What can hang from each mark:
z297: z201
z401: z91
z703: z236 z706
z236: z167
z706: z167 z401
z776: z108 z401
z91: z201
z167: z236 z686
z108: z297 z686 z706

Every row comes from one small tree of marks. The marks that hang from a mark follow it in brackets, in the order of their numbers. Every link used is in the known rows. Which tree was each row made from?
Known rows:
z108[z686 z706[z401]]: +1.09, +2.60, -0.07, +0.28, +1.70, -0.93, +0.21, -3.64, -3.50, +0.74, -1.21, -3.00, +1.24, +1.40, +2.19, +1.31, +0.20, +0.50, -2.11, +0.18
z167[z236]: +0.91, +2.45, -1.62, -0.15, +0.23, -1.19, +1.74, -0.73, -0.34, -1.25, -0.29, -0.97, +1.23, +1.73, -2.18, +0.24, -0.85, +1.37, -2.62, -0.39
z108[z297[z201] z686 z706[z167 z401]]: +0.76, +1.22, +2.96, +0.49, +4.26, -0.94, +0.17, -4.18, -3.15, +1.14, -1.22, -3.84, +1.82, +0.81, +0.95, +2.89, -2.82, +0.66, -0.02, +0.26
z108[z297[z201] z686 z706]: +0.83, +3.84, +2.85, +1.57, +2.52, -1.75, +0.22, -2.74, -1.00, +0.18, -1.47, -4.70, +2.61, +1.32, +0.53, +3.20, -2.38, +0.88, +0.19, +0.87
z91[z201]: -0.65, +2.63, -0.36, -0.22, +0.24, -1.26, -0.13, -2.06, +0.59, -1.97, +0.20, -2.62, +1.86, +0.69, -1.63, +1.45, -0.14, -0.29, -2.74, +0.46
z167[z236 z686]: +0.84, +3.44, -0.60, +0.17, +1.34, -2.10, +0.12, +0.34, +0.26, -0.43, -1.57, -1.40, +1.50, +0.96, -1.47, +0.82, -1.54, +2.03, -2.84, +0.09
z703[z236[z167] z706[z401]]: -1.50, +2.50, +0.19, -1.20, +2.44, +0.68, +1.39, -3.09, -0.10, +1.46, +1.69, -3.90, -0.34, +1.72, -0.48, +0.71, +1.24, -0.08, -2.27, -3.35
z776[z108[z706] z401]: +0.61, +1.92, -1.81, +1.28, -1.45, -0.08, +0.68, -5.27, -2.24, +0.64, +0.14, -1.23, +2.74, +1.36, +0.32, +0.59, +1.12, -1.00, -2.75, -0.19
z703[z236 z706[z167[z686] z401[z91]]]: -1.76, +1.01, +1.28, -1.06, +4.16, +0.15, +0.53, -2.03, -0.99, +2.22, -0.81, -3.32, +0.34, -0.84, -0.91, +1.43, +0.09, +0.58, -2.85, -2.00
z236[z167]: +1.44, +1.76, -1.24, +0.30, +1.60, -1.51, +0.94, -1.89, +1.65, +0.30, +0.45, -2.14, +1.62, +1.47, -1.85, +1.65, -0.15, -0.67, -2.99, +0.14
z703[z706]: -0.98, +3.00, -0.82, +1.00, +1.00, -0.50, +0.70, -2.21, +0.07, +0.42, +0.83, -2.30, +0.94, +1.54, -0.52, +1.60, +0.22, +0.81, -0.78, -1.17
z776[z108[z297[z201] z686 z706] z401]: +0.35, +2.86, +1.55, +2.32, +1.27, -0.72, -0.13, -5.50, -1.72, +1.28, -1.40, -3.75, +3.02, +1.31, +1.33, +2.39, -1.97, -0.15, -0.43, +0.29
z401[z91]: +0.49, +1.23, -1.19, +0.73, +1.04, -1.70, +1.14, -1.94, +0.38, -0.63, -1.84, -1.60, +2.18, +0.39, -2.53, +1.30, +0.21, -0.49, -3.94, +0.86
z108[z706]: +0.94, +2.83, -0.60, +0.85, +0.03, -1.23, +1.04, -2.45, -1.72, -0.28, +0.19, -2.10, +2.23, +1.53, -0.38, +1.32, +0.63, +0.15, -2.40, +0.64
z108[z297[z201] z686 z706[z167[z236] z401]]: +1.00, +1.39, +2.80, -0.36, +4.18, -0.54, +1.09, -3.19, -3.90, +0.76, -1.29, -2.90, +1.58, +1.00, +0.12, +1.95, -3.56, +1.56, -0.42, -0.84
z776[z401]: +0.29, +2.27, -2.47, +0.84, -0.32, -1.78, +0.62, -4.54, +0.27, +0.21, -0.08, -1.66, +1.79, +1.58, -0.54, +1.88, +0.36, -0.57, -2.58, +0.42
z108[z297 z686 z706]: +1.95, +3.75, +1.06, +1.80, +1.68, -2.23, +0.37, -2.24, -1.51, +0.37, -0.72, -4.24, +1.50, +0.70, +2.12, +3.59, -1.27, +0.93, -0.29, +0.67
z703[z236[z167[z686]]]: +0.45, +3.45, +0.63, -0.47, +2.27, -1.69, -0.02, -0.44, +2.62, +1.12, +0.24, -4.13, +1.31, +0.89, -1.42, +1.79, +0.23, +0.07, -3.25, -0.31
z703[z706[z401]]: -1.25, +2.35, -0.71, +0.41, +1.44, +0.08, +0.65, -3.72, -1.76, +0.60, -0.18, -2.01, +0.06, +1.67, +0.36, +0.76, +0.16, +0.62, -1.57, -1.81
z706[z167 z401]: +0.23, -0.09, -1.25, -0.50, +1.91, -0.68, +0.62, -3.65, -1.70, +0.34, -0.19, -1.21, +0.58, +0.97, -0.89, +0.95, -0.78, -0.02, -2.40, -0.26

Write each row's tree:
+0.09, +1.51, -0.63, +0.19, +0.16, -0.07, -0.28, -5.14, -2.04, +0.22, -1.71, -2.95, +3.80, -0.90, +0.12, +1.80, +0.76, -2.05, -3.77, +1.03 | z776[z108[z686 z706] z401[z91[z201]]]
+1.40, +1.52, +1.82, +0.97, +2.95, -2.12, -0.40, -2.87, -2.85, +1.28, -1.08, -2.46, +1.59, -0.55, +1.94, +2.92, -1.98, +0.96, -2.02, -0.37 | z108[z297 z706[z167[z686] z401]]
+1.54, -1.10, +0.63, +0.38, +1.98, +0.54, +2.73, -3.25, -4.67, +0.32, -1.73, +0.00, +1.59, -0.83, -1.24, +0.31, -1.54, +0.35, -3.60, -1.86 | z776[z108[z297 z706[z167[z236] z401[z91]]]]
+1.43, +0.84, +1.51, +0.51, +2.38, -0.41, +0.58, -2.20, -4.11, +0.86, -1.60, -0.56, +1.36, -0.68, +0.63, +0.38, -2.73, +1.56, -2.24, -1.53 | z776[z108[z297 z706[z167[z236 z686] z401]]]
-0.23, +1.49, -1.17, -0.46, +2.33, +0.13, +1.92, -1.20, -1.28, +0.73, +1.72, -1.25, +0.35, +1.27, -2.08, +1.37, -1.39, +1.49, -0.50, -1.94 | z703[z706[z167[z236]]]
-0.51, +0.24, +0.18, -0.87, +4.29, -0.40, +0.88, -1.46, -2.03, +1.72, -1.96, -1.01, +1.03, -0.85, -1.43, +1.25, -1.58, +1.01, -3.10, -1.93 | z703[z706[z167[z236 z686] z401[z91]]]
+1.71, +0.44, +1.74, -0.14, +3.73, -2.00, +1.34, -1.51, -3.46, +0.91, -2.61, -1.41, +2.11, -1.61, -0.35, +2.20, -2.43, +1.08, -3.77, -0.66 | z108[z297 z706[z167[z236 z686] z401[z91]]]
-0.68, +1.50, +0.19, -0.93, +3.76, -0.32, +0.27, -1.50, -2.32, +1.53, -0.33, -1.36, +0.17, +0.34, -0.32, +0.92, -1.94, +1.92, -1.67, -2.10 | z703[z706[z167[z236 z686] z401]]
-0.17, +0.16, +0.33, -0.22, +1.19, -0.46, -0.94, -4.26, -1.68, +1.10, -1.21, -1.59, +4.56, -2.19, -1.01, +2.13, -0.04, -1.99, -4.76, +0.91 | z776[z108[z706[z167[z686]]] z401[z91[z201]]]
+0.48, +1.79, +3.34, -0.39, +4.02, -1.42, +0.42, -2.16, -3.23, +0.36, -1.74, -1.96, +2.44, +0.19, -0.49, +1.49, -3.86, +1.60, -1.64, -0.95 | z108[z297[z201] z706[z167[z236 z686] z401]]
+1.78, +1.55, -0.13, +0.13, +2.39, -1.00, +0.46, -2.42, -2.10, +1.49, +0.42, -3.15, +2.04, +0.83, +0.42, +2.75, -0.64, +0.07, -0.73, +1.29 | z108[z686 z706[z167]]
+0.74, +0.23, +1.02, +1.80, +0.65, -0.14, +1.64, -4.24, -3.47, -0.20, -2.71, -0.95, +1.99, -0.59, +0.33, +0.32, -0.27, -0.46, -3.99, -1.17 | z776[z108[z297 z706[z401[z91]]]]
-2.93, +1.45, +2.25, -1.99, +3.97, +0.45, -0.35, -1.99, -0.72, +0.90, -0.45, -3.96, +0.93, -1.72, -1.48, +1.57, -0.07, -0.22, -3.41, -1.94 | z703[z236 z706[z167[z686] z401[z91[z201]]]]
+0.27, -0.56, -1.13, -1.27, +0.29, +0.77, +1.62, -4.05, -3.20, -0.19, -0.03, -0.48, +3.67, -1.16, -2.79, +0.67, -0.05, -1.63, -4.70, -0.72 | z776[z108[z706[z167[z236]]] z401[z91[z201]]]
-0.76, +3.24, +0.02, -0.36, +2.15, +0.28, +1.68, -1.66, +1.45, +1.32, +2.59, -4.18, +0.38, +1.78, -1.40, +1.56, +1.20, -0.05, -1.65, -2.58 | z703[z236[z167] z706]
+0.58, +2.05, +2.21, +0.07, +2.52, -1.55, +0.19, -3.36, -2.67, -0.68, -2.60, -4.28, +2.26, -1.52, +1.57, +3.03, -0.99, -0.46, -3.19, +0.32 | z108[z297 z686 z706[z401[z91[z201]]]]
+1.12, -1.19, +0.91, +1.32, +1.97, +0.21, +1.58, -4.44, -3.95, +0.79, -1.77, -0.81, +1.89, -1.21, -0.15, +1.12, -0.86, -0.65, -3.53, -0.90 | z776[z108[z297 z706[z167 z401[z91]]]]
+0.02, +1.26, +0.49, +1.57, -0.41, -0.47, +0.59, -5.18, -1.73, -0.70, -1.23, -2.32, +3.72, -1.56, -0.27, +2.11, -0.04, -1.78, -3.86, -0.32 | z776[z108[z297 z706] z401[z91[z201]]]
-2.29, +1.39, +1.41, -2.33, +2.86, +0.88, +1.30, -3.05, +0.12, +0.15, +0.61, -4.31, +1.03, -0.25, -2.06, +0.99, +1.44, -1.50, -4.40, -3.03 | z703[z236[z167] z706[z401[z91[z201]]]]
-1.25, +3.20, +1.43, -1.04, +3.39, -0.19, -0.03, -1.92, +0.63, +2.15, +0.34, -4.15, +0.00, +0.94, +0.53, +1.19, +0.52, +0.70, -2.56, -2.71 | z703[z236[z167[z686]] z706[z401]]
+1.51, +1.44, +0.39, +2.08, +1.09, -1.35, -0.67, -4.31, -1.74, +2.22, -0.34, -1.88, +2.83, -0.70, +1.51, +3.10, -1.60, -0.11, -1.69, -0.09 | z776[z108[z297 z706[z167[z686]]] z401]
